What can hang from each mark
J102: J351 J381
J95: J730
J956: J651
J381: J102 J549 J730 J958
J651: J956
J958: J381 J651
J549: J381
J351: J102
J730: J95 J381

Every row comes from one small tree of marks. The marks that hang from a mark follow it in brackets, in the order of their numbers. Every link used is in the known rows. Which tree was each row made from?
Known rows
J958{J381 J651}: | -33 | -11 |  17 |  31 |  39 |  18 |  -4 | 104 |  38 |  19 | -14 | -23 | -15 |  24 | -53 |  -6 |   0 | -46 |  37 | -36 | -27 |  14 |
J102{J351 J381{J730 J958}}: |  -44 |  -47 |   26 |   10 |   77 |   26 |    3 |   -6 |   43 |   40 |   -5 |   26 |  -51 |   12 |  -21 |  -13 |  -28 | -108 |  -12 |    4 |    5 |   25 |
J351{J102{J381{J549}}}: | -16 | -34 |  14 |  12 |  35 |  20 | -17 |  10 |  34 |  21 | -14 |   5 | -38 |   2 | -15 | -27 | -35 | -35 |  -8 |  -3 |  -8 |   1 |
J351{J102{J381{J549 J730 J958}}}: | -19 | -59 |  29 |   4 |  42 |  22 | -19 | -43 |  24 |  56 |   5 |  33 | -69 |   3 | -23 | -12 | -57 | -65 | -17 |   4 |   9 |   4 |
J102{J381{J549 J730 J958{J651}}}: | -38 | -60 |  41 |   2 |  36 |  23 |  -7 | -38 |  16 |  69 |  11 |  47 | -70 |  22 | -51 |   4 | -91 | -86 | -11 |  -1 |  -8 |   9 |
J958{J381{J102 J549} J651{J956}}: | -26 | -20 |  38 |  16 | -12 |  14 |   3 |  24 |  23 |  42 |  -5 |  48 |  34 |  31 | -59 |  -1 |  -2 | -24 |  10 | -43 | -13 |  13 |
J95{J730{J381{J958}}}: | -34 | -19 |  29 |  47 |  84 |   2 |  -4 |  38 |  40 |   3 | -19 |  -9 | -55 |  10 | -32 |  -6 | -28 | -41 |  18 |  18 | -12 |  28 |
J95{J730{J381{J102 J549}}}: | -15 | -20 |  43 |  42 |  52 |   4 |   1 |  46 |  32 |  -6 | -11 |  71 |  -6 |  13 | -33 | -11 |  -6 | -25 | -10 |   7 | -28 |  24 |
J95{J730{J381{J102}}}: | -21 |  -8 |  34 |  40 |  60 |  -2 |   1 |  65 |  30 | -29 | -21 |  41 |  -7 |   9 | -42 |  -5 |  13 | -24 |   8 |  14 | -34 |  30 |
J351{J102{J381{J549 J730{J95}}}}: | -27 | -45 |  35 | -10 |  27 |  23 | -12 |   5 |  31 |   5 |   3 |  49 | -31 |   8 | -12 | -23 | -59 | -53 | -22 |   7 |  -1 |  -8 |
J730{J381}: | -39 |  -4 |  19 |  33 |  49 |   9 |  -8 |  70 |  39 |   4 | -25 |  -7 | -21 |  20 | -29 | -15 |  -1 | -21 |  13 |  11 | -23 |  31 |
J956{J651}: |  -9 | -20 |   6 |  41 |  48 |  22 |  -2 |  25 |  37 |  21 | -23 | -16 | -18 |  23 | -15 |   5 | -33 | -29 |  21 |  -6 | -14 |  10 |
J958{J381{J549 J730}}: | -22 | -41 |  37 |  34 |  53 |  24 |  -7 |  10 |  51 |  61 |   3 |  37 |   3 |  15 | -30 | -17 | -19 | -41 |  -3 | -33 | -11 |  11 |
J958{J381{J730{J95}} J651{J956}}: | -47 | -21 |  43 |   4 |   7 |  17 |   2 |  39 |  42 |  10 |  -1 |  32 |  20 |  32 | -51 |   7 | -23 | -39 |  16 | -23 | -10 |   7 |
J95{J730{J381{J549 J958{J651}}}}: | -30 | -34 |  41 |  45 |  47 |  11 |  -1 |  52 |  31 |  28 |  -4 |  25 | -70 |  25 | -46 |   0 | -66 | -42 |  12 |  16 | -17 |  17 |
J95{J730}: | -12 | -17 |  21 |  51 |  78 |  12 |  -7 |  24 |  47 |   2 | -24 |  -5 | -22 |   0 | -18 | -10 |  -5 | -31 |  18 |  -6 | -23 |  13 |
J549{J381{J102{J351} J730}}: | -29 | -19 |  34 |  32 |  32 |  21 |   1 |  86 |  37 |   6 |  -1 |  83 |  26 |  14 | -15 |  -3 |  46 | -60 |  -3 |  11 | -18 |  41 |
J730{J381{J102 J549 J958{J651}}}: | -35 | -27 |  37 |  12 |   9 |  11 |  -1 |  62 |  -5 |  36 |   2 |  68 | -47 |  37 | -60 |   5 | -39 | -51 |   4 |  11 | -18 |  30 |
J730{J95 J381{J102 J958{J651}}}: | -51 |  -6 |  33 | -10 |  15 |   2 |   6 | 108 |  -1 | -20 |  -4 |  48 | -43 |  44 | -56 |  11 | -35 | -62 |  21 |  26 | -17 |  27 |
J958{J381}: | -30 | -12 |  12 |  35 |  65 |  13 |  -6 |  66 |  49 |  23 | -19 | -28 |  -2 |  13 | -33 | -19 |  15 | -39 |  28 | -34 | -16 |  17 |
J549{J381{J730 J958}}: | -38 | -37 |  32 |  32 |  49 |  14 | -14 |  17 |  32 |  48 |   4 |  22 | -26 |  11 | -23 |   3 |  -9 | -54 |  16 |  16 |  -8 |  32 |
J95{J730{J381{J549}}}: | -16 | -20 |  36 |  53 |  65 |  12 |  -4 |  44 |  52 |   7 | -15 |  27 | -17 |   8 | -21 | -17 | -28 | -18 |  -2 |   9 | -24 |  17 |

Which tree is each row?
| -23 | -38 |  20 |  11 |  45 |  18 | -20 |  -1 |  33 |  13 | -12 |  12 | -42 |  -2 | -29 | -13 | -21 | -47 |  -6 |   6 | -11 |  10 |
J351{J102{J381{J730}}}
| -28 | -22 |  31 |  28 |  -2 |  19 |  -4 |  22 |  42 |  56 |  -8 |   5 |  15 |  27 | -47 |  -6 | -19 | -19 |  14 | -41 | -12 |   7 |
J958{J381{J549} J651{J956}}
| -24 | -22 |  40 |  -4 |  31 |  13 |   0 |  32 |  19 |  -6 |  -3 |  82 |   8 |  24 | -32 |   4 | -10 | -57 |  -3 |   5 | -14 |  15 |
J381{J102 J730{J95}}
| -27 | -51 |  21 |   4 |  52 |  15 | -20 | -20 |  23 |  31 |  -6 |  12 | -72 |  -1 | -35 |  -6 | -34 | -68 |  -3 |  11 |   8 |  12 |
J351{J102{J381{J730 J958}}}
| -19 | -48 |  49 |  11 |   6 |  23 |  -5 |  -6 |  -1 |  73 |  16 |  98 | -45 |  30 | -57 |  16 | -51 | -68 |  -5 |  -3 |  -7 |  19 |
J381{J102 J549 J730 J958{J651}}
| -47 | -23 |  39 |  19 |  -5 |  13 |  -4 |   3 |  25 |  59 |  -6 |  17 | -32 |  37 | -46 |   6 | -57 | -24 |   4 |   6 |  -2 |  24 |
J730{J381{J549 J958{J651{J956}}}}
| -30 | -19 |  30 |   4 |  -9 |   7 |  -2 | -16 |   3 |  45 | -11 |  30 | -18 |  31 | -59 |  21 | -13 | -43 |  18 |  -6 |  -5 |  24 |
J381{J102 J958{J651{J956}}}
| -35 | -21 |  40 |  -1 |  46 |   9 |   4 |  72 |  26 | -10 |   2 |  69 |  20 |  20 | -43 |  -6 |   8 | -63 |   6 | -20 | -13 |  14 |
J958{J381{J102 J730{J95}}}
| -22 | -43 |  19 |   4 |  16 |  20 | -15 |  26 |  11 |  38 |  -1 |  -1 | -86 |  15 | -40 |  -8 | -70 | -61 |   6 |   0 |  -2 |   0 |
J351{J102{J381{J549 J958{J651}}}}
| -34 | -15 |  20 |  28 |  40 |  13 |   3 |  86 |  27 |  14 |  -5 |  36 |  -7 |  19 |  -8 |  -5 |  41 | -76 |  18 |  12 |  -6 |  41 |
J549{J381{J102{J351} J958}}
| -23 | -35 |  41 |  10 |  34 |  28 |  -5 |   2 |  38 |  33 |   4 |  68 |  -9 |  23 |  -8 | -11 | -52 | -46 | -13 |   2 |  -5 |   3 |
J381{J549 J730{J95}}
| -23 |  -4 |  31 |  44 |  66 |  10 |  13 | 107 |  48 | -39 | -21 |  50 |  -7 |  13 | -24 | -13 |  39 | -48 |   0 |  14 | -26 |  36 |
J95{J730{J381{J102{J351}}}}
| -24 | -27 |  30 |  27 |  53 |  22 |   8 |  84 |  43 |  16 |  -4 |  65 |  21 |  17 | -37 | -12 |  46 | -77 |  -3 | -29 | -12 |  29 |
J958{J381{J102{J351} J730}}
| -31 | -42 |  45 |   0 |  16 |  29 |  -2 |  14 |  19 |  53 |  17 |  63 | -56 |  36 | -35 |   8 | -82 | -71 |   0 |   5 |   1 |   3 |
J381{J549 J730{J95} J958{J651}}
| -18 | -40 |  40 |  27 |  42 |  28 |  10 |  62 |  44 |  43 |   6 |  91 |  21 |  20 | -33 | -17 |  21 | -74 | -18 | -34 |  -8 |  21 |
J958{J381{J102{J351} J549 J730}}
| -40 | -25 |  43 |  -3 |  31 |   6 |  -3 |  45 |   9 |   0 |  12 |  76 |  -6 |  20 | -24 |   8 |  -5 | -67 |  11 |  24 |  -5 |  28 |
J549{J381{J102 J730{J95} J958}}
| -39 | -15 |  39 |  37 |  29 |   2 |  -1 |  16 |  34 |  10 | -17 |  -3 | -45 |  22 | -56 |  12 | -37 | -26 |  22 |  17 | -15 |  26 |
J95{J730{J381{J958{J651{J956}}}}}
| -23 | -29 |  48 |   1 |  32 |  16 |   4 |  42 |  26 |  13 |  12 |  92 |  27 |  24 | -36 | -12 | -17 | -61 |  -9 | -23 |  -9 |   6 |
J958{J381{J102 J549 J730{J95}}}
| -41 |   7 |  28 |  -2 |  30 |   0 |   5 |  90 |  15 | -45 | -16 |  52 |   4 |  29 | -31 |  -8 |   2 | -36 |   9 |  22 | -23 |  26 |
J730{J95 J381{J102}}
| -11 | -18 |  22 |  26 |  29 |  29 |   7 |  48 |  38 |  34 |  -9 |  66 |   6 |  22 |  -6 | -18 |  11 | -61 | -15 | -11 |  -9 |  22 |
J381{J102{J351} J549}
| -26 | -26 |  38 |  25 |  24 |   7 | -10 |  39 |  20 |  15 |   0 |  72 |  22 |  11 | -31 |   6 |  33 | -38 |   6 |  10 | -29 |  36 |
J549{J381{J102 J730}}
| -45 | -17 |  32 |   5 |  45 |  13 |   0 |  44 |  30 |  17 |  -3 |  30 | -40 |  33 | -16 | -16 | -59 | -53 |   1 |  21 |   4 |  15 |
J730{J95 J381{J549 J958}}
| -38 |  -7 |  38 |   0 |  20 |   9 |   4 |  69 |  18 | -15 |  -5 |  75 |   3 |  33 | -24 | -14 | -26 | -35 |  -9 |  14 | -19 |  19 |
J730{J95 J381{J102 J549}}
| -17 | -23 |  29 |  25 |  37 |  12 |  -1 |  47 |  29 |  35 |  -5 |  43 |  15 |  19 | -38 | -19 |  12 | -41 |   4 | -40 | -17 |  14 |
J958{J381{J102 J549}}
| -33 | -14 |  38 |   9 |  30 |  22 |   8 | 109 |  33 | -28 |   4 |  95 |  31 |  23 |  -4 |  -4 |  31 | -70 |  -1 |  22 | -14 |  30 |
J549{J381{J102{J351} J730{J95}}}
| -42 | -19 |  18 |  31 |  23 |  14 | -12 |  83 |  21 |  34 |  -5 |  -3 | -43 |  23 | -32 |   8 | -10 | -49 |  42 |  11 | -17 |  31 |
J549{J381{J958{J651}}}
| -31 | -28 |  18 |  21 |  54 |  31 |   4 |  25 |  55 |  30 | -15 |  25 | -12 |  15 |   6 | -32 | -25 | -77 | -17 | -12 |  -8 |  11 |
J102{J351 J381{J549}}
| -27 | -20 |  15 |  19 |  52 |  19 |   6 |  54 |  25 |  32 | -13 |  37 | -27 |  23 | -17 |  -6 |  19 | -81 |   7 |  -2 |   3 |  33 |
J381{J102{J351} J958}
| -56 | -41 |  36 | -17 |  44 |  16 |   0 |   9 |  17 |  12 |   5 |  38 | -69 |  28 | -48 |   7 | -79 | -99 |   4 |  14 |  -9 |   6 |
J102{J381{J730{J95} J958{J651}}}
| -18 | -30 |  27 |  18 |  10 |  29 |  10 |  63 |  15 |  54 |   2 |  68 | -46 |  34 | -30 |   0 | -21 | -84 |   0 |  -8 |  -1 |  23 |
J381{J102{J351} J549 J958{J651}}
